What can hang from each mark:
j576: j722
j23: j576
j363: j481 j754
j481: j941
j305: j935 j941
j935: j305
j754: j776 j941
j776: j754
j941: j305 j722 j754

Every row comes from one small tree of marks. Brackets hold a mark, then the marks that hang from it, in the order of their numbers. Every link used is in the known rows. Which tree was each row made from?
Known rows:
[j935 j305]: -3.754 -0.457 2.766 2.515 -0.366 -2.687 -3.406 0.068 -0.813 4.033 -0.912 1.144 0.729 0.648 -2.180 -3.756 0.345 -1.290
[j776 [j754 [j941 j305 j722]]]: -0.489 1.512 1.994 0.354 -0.078 -0.319 2.354 -0.035 -0.864 3.650 -2.245 0.213 2.030 0.370 0.284 -3.826 1.065 -0.017
[j754 j776 j941]: 0.725 2.642 0.084 0.564 -2.215 1.636 -2.697 0.311 0.746 -2.802 -0.782 -6.114 -1.589 -0.752 0.184 -1.701 4.760 0.504
[j935 [j305 [j941 j722 j754]]]: -4.777 0.091 3.364 1.396 -0.050 -2.324 0.649 0.476 -0.206 3.839 1.551 5.107 0.044 -0.396 -3.663 -1.104 -0.322 -2.832
[j576 j722]: -2.005 -1.102 2.992 2.143 -0.199 -3.620 -3.805 -1.020 2.094 -0.792 2.981 -3.280 1.154 0.566 0.209 0.269 0.834 3.352
[j776 [j754 [j941 j305]]]: -0.917 1.543 2.837 1.064 0.751 -0.383 1.109 0.489 -0.425 3.709 -2.053 0.018 1.365 0.079 0.252 -3.794 1.554 0.183
[j481 [j941 [j305 j935] j722 [j754 j776]]]: -3.478 0.455 1.564 -5.244 4.153 -1.760 1.489 -2.506 -0.153 3.096 -2.329 -1.860 -0.213 -2.495 4.994 -2.269 0.769 1.386
[j363 j481 j754]: 0.124 4.749 -2.409 -2.071 5.194 2.008 -6.675 -0.936 -2.201 0.103 3.638 3.420 0.524 3.672 2.449 3.944 1.165 2.391
[j305 j941]: -1.219 2.155 3.056 1.453 0.755 -2.200 -1.071 -0.593 2.098 0.585 4.159 5.460 0.558 2.327 -1.613 -0.186 1.209 -0.122
[j935 [j305 [j941 [j754 j776]]]]: -4.742 0.222 4.031 1.741 0.587 -1.296 -0.888 0.879 0.265 3.749 1.524 3.123 -0.307 -1.417 -3.321 -0.180 0.466 -2.518
[j23 j576]: 0.815 1.269 0.384 0.072 -1.884 -2.463 -5.643 -2.327 -1.118 1.731 0.827 -1.161 3.868 1.327 0.242 -4.272 0.920 -1.278
[j941 [j305 j935] [j754 j776]]: -3.521 -0.478 4.816 -3.649 6.392 -0.388 -0.377 -1.375 -1.475 3.534 -1.855 -0.400 2.620 -2.382 4.440 -1.444 2.571 1.410
[j23 [j576 j722]]: -0.070 0.055 1.062 0.954 -2.384 -3.578 -5.987 -2.327 0.125 -0.125 2.228 -4.715 3.499 -0.295 -0.025 -2.124 0.224 -0.162
[j305 [j941 j722 [j754 j776]]]: -1.555 1.452 2.611 -1.221 0.812 0.093 1.939 -0.602 1.214 1.377 4.098 4.963 1.077 0.310 -0.871 2.190 1.186 -0.289
[j305 j935 j941]: -3.116 2.678 5.512 0.716 3.603 -2.695 -2.813 -1.284 3.478 -0.124 3.643 4.488 0.625 2.307 1.292 -2.937 2.574 1.588
[j776 [j754 j941]]: -0.827 1.758 2.800 1.824 -0.131 0.271 -0.142 1.047 0.696 3.201 -0.590 0.207 0.673 0.961 -0.158 -3.749 2.206 0.996
[j363 j754]: -0.816 3.407 1.584 -0.667 2.847 -0.120 -4.458 -1.369 -0.124 1.089 0.649 3.199 1.569 2.788 2.970 1.138 1.140 1.907
[j481 [j941 j722 j754]]: -3.069 0.342 0.524 -3.346 1.800 -2.233 1.021 -1.255 0.666 2.915 0.434 1.446 -1.672 -0.109 2.269 -1.926 0.641 1.742
[j481 [j941 j722]]: -1.485 1.095 -0.506 -2.068 0.157 -2.883 -0.651 -2.216 1.018 1.925 -0.301 -0.369 -0.871 1.208 2.304 -3.289 0.252 1.662

Write each row's tree:
0.638 6.015 -4.246 -2.359 2.853 2.297 -4.332 -0.301 -2.380 -2.983 2.678 1.686 -1.733 2.986 1.209 3.051 2.154 1.160 => [j363 j481 [j754 [j941 j722]]]
-0.284 2.516 1.356 -0.900 0.535 0.499 -1.805 -0.754 -0.192 -2.475 -3.121 -6.911 -0.540 -1.987 2.243 -3.186 4.523 0.203 => [j754 j776 [j941 [j305 j935]]]
-1.075 2.289 0.647 -0.930 0.017 -2.670 0.794 -1.187 -0.873 -2.217 -2.647 -1.423 -0.496 0.619 0.927 -5.497 2.988 -0.411 => [j754 [j941 [j305 j935] j722]]
-2.071 1.848 -1.550 -4.171 6.331 0.207 -3.472 -1.057 -1.735 1.800 1.940 -0.801 -1.368 -0.263 3.125 0.322 1.641 2.263 => [j363 [j481 [j941 [j305 j935] [j754 j776]]]]
-2.319 -1.039 1.795 -3.870 3.143 -2.188 3.922 -1.770 -3.321 4.153 -1.485 4.295 3.317 -0.249 1.527 -1.222 -0.058 -0.372 => [j941 j305 j722 j754]
-4.023 0.426 2.703 -4.254 5.403 -1.856 -0.287 -1.744 0.362 3.099 -1.886 -2.126 -1.173 -2.921 4.963 -2.326 1.572 1.738 => [j481 [j941 [j305 j935] [j754 j776]]]
-2.211 -0.851 3.148 -3.179 4.386 -0.037 0.827 -0.925 -2.419 4.043 -1.475 0.309 2.602 -2.355 2.392 0.552 1.662 0.265 => [j941 j305 [j754 j776]]
0.574 5.309 -4.515 -4.859 4.320 3.640 -5.321 -2.038 -1.685 0.001 2.073 -1.786 -0.781 0.929 4.552 5.178 0.504 2.471 => [j363 [j481 [j941 j722]] [j754 j776]]
-1.334 -0.931 1.456 -4.560 2.635 0.072 3.361 -2.032 -3.282 3.961 -2.134 0.668 3.858 -1.768 2.471 0.445 0.409 -0.168 => [j941 j305 j722 [j754 j776]]
-4.116 1.933 5.308 -1.527 4.034 -1.981 0.559 -1.118 2.624 0.773 3.968 6.615 0.723 1.387 1.345 -1.699 2.246 1.298 => [j305 j935 [j941 j722 j754]]
1.329 2.616 -1.093 -0.424 -3.388 1.679 -0.924 -0.447 0.214 -2.849 -1.193 -5.837 -0.694 -0.312 0.224 -1.735 3.910 0.203 => [j754 j776 [j941 j722]]
-3.673 0.612 2.689 2.258 -1.162 -2.788 -0.532 -0.208 -0.004 3.157 1.009 3.846 0.584 0.528 -3.667 -1.920 -0.622 -2.845 => [j935 [j305 [j941 j722]]]
1.219 2.191 -1.012 -1.489 -2.050 0.822 0.808 -1.226 -1.437 -2.143 -3.262 -6.229 0.348 -1.605 0.863 -1.805 3.009 -0.986 => [j754 j776 [j941 j305 j722]]
-3.760 0.054 1.757 -3.448 4.285 -3.128 0.980 -1.215 -0.358 3.653 -1.198 0.837 -1.536 -1.775 2.854 -2.085 0.545 0.831 => [j481 [j941 j305 j754]]
-2.415 0.456 0.327 -3.790 1.420 -0.649 0.611 -1.436 0.708 2.773 -0.059 -1.057 -1.271 -1.195 2.956 -0.872 1.078 1.810 => [j481 [j941 j722 [j754 j776]]]
-2.514 2.695 4.337 -0.262 2.400 -2.641 -1.102 -2.073 2.900 -0.190 3.140 4.784 1.420 2.685 1.333 -3.016 1.715 1.223 => [j305 j935 [j941 j722]]
-1.002 1.592 -3.156 -4.589 4.448 0.433 -1.645 -1.368 -2.648 2.008 1.860 -0.231 -0.705 0.009 2.118 1.291 0.593 1.474 => [j363 [j481 [j941 j305 j722 [j754 j776]]]]
-4.703 1.979 6.528 -0.538 5.219 -2.057 -1.188 -0.343 3.178 0.869 4.387 6.348 -0.182 1.057 1.256 -1.690 2.957 1.590 => [j305 j935 [j941 j754]]
0.235 4.823 0.230 -0.886 0.848 2.407 -3.952 -0.459 0.239 -2.102 -0.582 -2.362 -0.734 0.268 2.700 1.870 3.207 1.025 => [j363 [j754 j776 j941]]
-1.222 -0.417 1.355 -2.979 0.782 1.308 0.801 -0.960 -0.929 2.928 0.826 1.191 2.448 0.033 1.530 0.644 1.769 1.535 => [j941 j722 [j754 j776]]
0.874 6.170 -3.694 -4.065 4.206 3.768 -4.321 -1.314 -2.942 -2.875 0.407 -2.512 -0.482 0.550 3.575 3.629 2.457 1.015 => [j363 j481 [j754 j776 [j941 [j305 j935] j722]]]
0.603 4.840 -0.591 -1.571 -0.032 2.493 -2.702 -0.994 -0.214 -2.148 -0.868 -2.143 -0.163 0.575 2.727 1.894 2.602 0.789 => [j363 [j754 j776 [j941 j722]]]
-1.715 1.776 -2.333 -4.842 5.448 0.266 -2.225 -1.584 -2.164 1.780 1.659 -0.589 -0.679 0.023 3.072 0.367 1.079 2.041 => [j363 [j481 [j941 [j305 j935] j722 [j754 j776]]]]
-5.186 0.163 4.240 2.030 0.851 -2.420 -0.576 0.963 0.189 3.864 1.828 4.927 -0.532 -0.652 -3.761 -1.023 0.270 -2.604 => [j935 [j305 [j941 j754]]]
